What can hang from each mark
figu: kuni
sabuz: nizetig
kuni: figu tabezis tosa vidu zolo
popul: kuni
vidu: nizetig zaze
zaze: fivo vidu
peno: kuni

Each row was made from one small tree. The marks that hang from a mark follow it in brackets, in alphabetical order. Every link used is in the known rows. Write each row's tree.
Known rows
zaze{vidu}: [-2.46  0.35  3.60 -0.83 -0.97  0.01 -1.04  1.80  0.04  0.04  1.11  1.74
 -1.84  0.82 -0.85 -0.82  0.49  2.39  1.22  0.68 -1.77]
peno{kuni{figu tosa vidu zolo}}: [-1.68 -2.65  2.37 -3.51 -0.95 -1.68 -0.24 -1.04  4.19  4.91 -0.07 -1.95
 -0.75  2.07  0.52 -2.01  1.28 -0.47  4.29  5.59 -7.50]
kuni{figu tabezis vidu{zaze{fivo}}}: [-1.34  2.04  4.00 -0.90 -1.67 -2.62 -2.71 -3.37  3.38  2.41  1.49 -0.54
 -2.64  2.35 -0.03  0.70 -2.15  0.97  3.04  1.16 -7.34]
figu{kuni{tabezis tosa vidu{nizetig}}}: [-1.73  1.64  2.91 -1.65 -3.98 -1.62 -1.20  0.21  2.44  0.30 -1.65 -0.08
  0.20  1.27  0.64 -1.25 -0.47  0.33  2.97  4.16 -6.19]
kuni{tabezis tosa vidu{nizetig} zolo}: [-2.51  0.00  4.56 -2.83 -3.71 -1.98 -0.69 -2.44  2.70  1.86 -2.58 -1.32
 -0.94  2.21  0.71 -0.18  2.13 -1.16  3.18  5.23 -6.48]
peno{kuni{tabezis vidu{zaze} zolo}}: [ 0.85 -0.36  2.02 -3.60 -1.15 -2.69  1.06 -2.40  1.32  2.45  2.17 -1.05
 -1.68  3.09 -0.94 -0.53  0.99  1.55  2.75  2.38 -5.96]
peno{kuni{figu tabezis tosa vidu}}: [-1.44 -0.87  1.61 -2.90 -2.35 -0.91  0.79 -1.33  4.63  3.27  1.95 -0.96
 -1.05  2.70  1.26 -1.00  0.03 -0.98  4.30  4.85 -8.54]
kuni{tosa zolo}: [-1.85 -1.63  2.71 -3.25 -2.36 -1.45 -0.67 -1.19  1.81  1.75 -2.96 -1.00
 -2.07  1.08  0.53 -0.22  2.00  0.58  1.39  3.63 -2.87]
popul{kuni{tosa}}: [-1.44  0.48  1.88 -1.86 -3.72 -0.18 -1.80 -0.35  2.29  2.13 -1.66 -0.62
 -1.40  0.03  0.48 -1.54 -0.40  0.98  1.07  2.94 -1.23]
popul{kuni{tabezis vidu{nizetig}}}: [-1.82  3.15  3.09  0.13 -4.33 -0.91 -1.39 -1.24  1.13  1.45  0.05 -0.13
 -0.18  0.97  0.68 -1.57 -0.51  0.48  2.84  3.19 -4.62]
kuni{tosa vidu{nizetig} zolo}: [-2.58 -0.59  4.18 -2.08 -2.73 -1.22 -2.23 -1.07  1.86  2.74 -3.67 -1.06
 -0.58  1.85 -0.68 -1.61  2.49 -0.76  3.11  5.03 -4.37]
popul{kuni{figu tosa vidu zolo}}: [-2.89 -1.53  4.38 -2.79 -3.50 -0.96 -1.37 -2.58  5.44  4.90 -1.20 -3.24
 -1.99  0.40  1.66 -2.34 -0.30 -0.15  4.63  5.38 -5.67]
sabuz{nizetig}: [-1.45 -1.11  1.82 -1.18 -2.00 -1.79 -3.00 -0.50  0.38 -0.22 -0.68  0.74
 -0.11  2.02  0.30  1.16  2.15  0.88 -0.15  0.30 -1.48]
peno{kuni}: [ 0.10 -0.04 -0.19 -1.31 -0.89 -0.54  0.61  1.67 -0.94  1.73  1.04  1.93
 -0.52  1.65 -0.89 -0.85  1.39  1.79  0.42  2.09 -2.51]
kuni{vidu{nizetig zaze{fivo}}}: [-0.95  3.70  3.97  0.64 -0.98 -1.95 -4.71 -1.01  0.00  2.41 -1.66  0.90
 -0.57  1.82 -2.79 -0.91 -0.49  1.53  2.80  1.63 -3.37]
kuni{figu tosa zolo}: [-1.97 -2.51  3.00 -3.22 -1.95 -2.02 -1.25 -1.80  3.63  2.84 -2.04 -1.08
 -1.88  1.20  1.12 -0.51  1.55 -0.02  3.15  4.05 -4.96]
figu{kuni}: [-0.62  0.59  0.80 -0.39 -2.11 -1.29 -0.99  2.33 -0.92 -0.34 -0.23  1.54
 -0.44 -0.13  0.25 -0.83 -0.31  2.36 -0.04  0.72 -1.98]
vidu{nizetig}: [-1.19  1.85  1.35  0.36 -1.98 -1.03 -2.40  0.82 -1.45  0.47 -1.87  2.36
  0.33  1.18 -1.00 -0.84  2.04  1.02  1.22  1.74 -1.95]
kuni{tabezis tosa}: [-1.56  0.15  1.87 -2.28 -3.65 -0.92  0.21 -1.20  1.93  0.03 -0.80  0.10
 -1.91  1.82  1.29  0.77  0.99  0.19  0.90  2.79 -3.79]
zaze{vidu{nizetig}}: [-2.31  1.54  3.57 -0.74 -0.96 -0.55 -1.93  2.11 -0.07  0.03 -0.08  3.02
  0.08  0.95 -1.86 -1.28  1.48  2.31  2.70  1.43 -2.40]
kuni{tabezis tosa zolo}: [-1.44 -1.44  3.16 -4.14 -3.15 -2.31  0.53 -2.19  2.63  0.39 -1.62 -0.95
 -2.46  1.92  1.69  1.20  1.74  0.20  0.91  3.61 -4.69]

Which tree is each row?
[ 0.16  3.70  2.57 -0.16 -0.63 -2.79 -4.62 -0.34 -0.46  1.02 -1.99  2.20
 -0.48  1.37 -2.77 -0.05  0.11  2.98  1.92  0.13 -2.00]  vidu{nizetig zaze{fivo}}
[-0.97  1.88  2.45 -0.48 -2.03 -2.24 -2.73 -3.03  2.25  1.90  0.63  0.33
 -0.67  2.25 -0.51 -1.03  0.63  0.33  5.81  1.86 -6.96]  kuni{figu tabezis vidu{nizetig zaze}}
[-2.03  0.02  3.75 -0.92 -3.26 -0.69 -1.08 -1.69  0.89  3.66 -0.59 -2.08
 -1.69  0.48  0.63 -1.96 -0.39  1.05  1.32  3.50 -2.77]  popul{kuni{vidu zolo}}
[-2.84 -0.26  3.35 -2.04 -3.38 -0.33 -0.85 -2.42  4.52  2.30  0.27 -1.55
 -1.99  2.19  2.02 -0.44 -0.26 -1.68  3.49  3.99 -7.43]  kuni{figu tabezis tosa vidu}
[-1.03 -1.75  2.17 -3.20 -2.72 -2.56 -0.44  0.93  2.05  0.58 -2.65 -0.83
 -1.22  0.02  0.86 -0.93  0.60  2.02  1.02  3.28 -3.04]  figu{kuni{tosa zolo}}
[-1.93 -2.13  3.16 -3.88 -3.04 -2.88  0.55 -2.76  4.35  1.44 -0.91 -1.57
 -2.60  1.48  2.21  0.73  1.40  0.37  3.23  4.00 -7.15]  kuni{figu tabezis tosa zolo}
[-0.13 -1.05  0.50 -3.67 -1.95 -1.63  1.18 -0.87  4.17  2.06  1.32  0.28
 -1.07  2.31  1.24  0.06  0.75  0.75  3.10  3.65 -7.57]  peno{kuni{figu tabezis tosa}}
[-2.64  0.31  2.58 -0.45 -2.97 -0.76 -0.57 -2.01  2.44  1.17  1.60 -0.33
 -1.97  1.99  1.73  0.01 -0.09 -0.94  2.82  2.48 -7.12]  kuni{figu tabezis vidu}
[ 0.01 -2.40  1.50 -5.24 -1.86 -3.10  1.90 -1.77  4.55  2.60  0.60 -1.07
 -1.51  2.01  1.33  0.02  1.59  0.88  3.40  4.82 -8.22]  peno{kuni{figu tabezis tosa zolo}}
[-2.24  0.03  2.42 -1.43 -2.98 -0.07 -1.34  1.32  2.05  1.63 -1.34 -0.52
 -0.64  0.25  0.45 -2.00 -0.78  0.19  1.63  3.40 -3.39]  figu{kuni{tosa vidu}}
[-2.44 -1.25  4.11 -1.81 -2.92 -1.96  0.03 -2.79  2.86  2.18  0.91 -1.74
 -2.20  2.38  2.20  0.18  0.45 -0.44  3.18  3.39 -8.11]  kuni{figu tabezis vidu zolo}
[-0.71  0.63  3.12 -2.50 -4.01 -2.30  0.61 -2.18  1.41  1.08 -0.07 -0.59
 -2.08  0.61  2.15  0.47  0.09  2.10  0.65  2.23 -3.56]  popul{kuni{tabezis zolo}}
[-1.91 -0.68  1.90 -2.54 -3.25 -1.43 -0.35 -1.93  3.98  0.92 -0.10 -0.28
 -2.01  1.59  1.90  0.66  0.40 -0.16  2.83  2.97 -6.33]  kuni{figu tabezis tosa}
[ 0.10 -1.49  1.68 -2.72  0.42 -2.21 -0.85 -1.56  2.40  4.58  1.43 -1.04
 -1.06  2.36 -1.43 -2.04  1.10  1.66  4.68  2.84 -6.26]  peno{kuni{figu vidu{zaze} zolo}}
[-2.63 -0.44  3.73 -0.58 -2.04 -1.89 -2.49 -1.62  1.63  3.08 -1.79 -0.20
 -0.15  1.62  0.02 -1.54  1.84 -0.15  4.47  4.48 -6.61]  kuni{figu vidu{nizetig} zolo}
[-0.87 -0.47  3.08 -1.55 -1.10 -1.64 -2.06 -2.79  0.10  2.59 -1.05 -1.46
 -1.90  1.91 -1.37 -1.00  1.07  1.12  2.34  1.61 -3.09]  kuni{vidu{zaze} zolo}
[-1.57  2.53  2.62 -0.15 -3.46 -1.99 -0.79  0.83  0.47 -0.72 -0.05  1.19
  0.21  1.25  0.77 -0.97 -0.53  0.96  2.08  2.57 -5.77]  figu{kuni{tabezis vidu{nizetig}}}
[ 0.18 -0.14  0.81 -2.76 -0.53 -0.43 -1.31 -0.58  2.41  3.79  0.25 -0.92
 -0.71  2.16 -2.11 -2.00  0.58  0.73  3.42  2.94 -3.68]  peno{kuni{tosa vidu{zaze}}}
[-1.35  0.40  2.29 -0.09 -0.88 -0.77 -2.89 -2.09  1.51  3.15  0.92 -0.68
 -1.51  1.43 -1.12 -1.78 -0.07  0.61  4.47  0.90 -4.67]  kuni{figu vidu{zaze}}
[-0.30  0.84  2.20 -2.51 -2.91 -1.80 -1.20 -1.45  3.13  0.24  0.03 -1.55
 -1.57  1.41  0.07 -1.10 -1.33  1.04  3.16  1.76 -5.05]  figu{kuni{tabezis tosa vidu{zaze}}}
[-2.78 -1.20  3.87 -1.99 -2.48 -1.77 -2.68 -2.05  3.87  3.79 -2.77 -1.54
 -0.47  1.60  0.34 -1.96  2.08 -1.22  5.25  5.77 -6.62]  kuni{figu tosa vidu{nizetig} zolo}
[ 0.25 -1.75  1.83 -4.80 -2.12 -2.51  2.24 -0.91  2.71  1.38 -0.33 -0.73
 -1.79  2.27  0.86  0.52  1.65  1.20  1.05  4.67 -5.74]  peno{kuni{tabezis tosa zolo}}
[-2.68  0.66  3.24 -1.92 -4.39 -0.51 -0.93 -3.03  5.58  3.06  0.61 -2.38
 -1.76  0.84  2.47 -1.34 -1.50 -0.49  4.43  4.18 -6.83]  popul{kuni{figu tabezis tosa vidu}}
[-3.01 -2.20  4.40 -3.33 -3.43 -1.76 -0.03 -3.24  4.94  2.78 -0.58 -2.50
 -2.48  2.39  2.49 -0.36  0.92 -1.33  3.74  5.07 -8.48]  kuni{figu tabezis tosa vidu zolo}
[-2.83 -1.81  3.82 -2.35 -2.72 -0.72 -1.09 -1.62  2.44  2.78 -2.26 -2.08
 -1.92  1.71  0.42 -1.01  1.26 -0.92  1.93  4.75 -4.25]  kuni{tosa vidu zolo}
[-1.50 -1.30  2.97 -2.68 -2.53 -3.00  0.31 -2.38  2.06  0.76  0.11 -0.33
 -2.35  1.63  2.11  0.78  1.11  0.96  2.09  2.38 -6.92]  kuni{figu tabezis zolo}
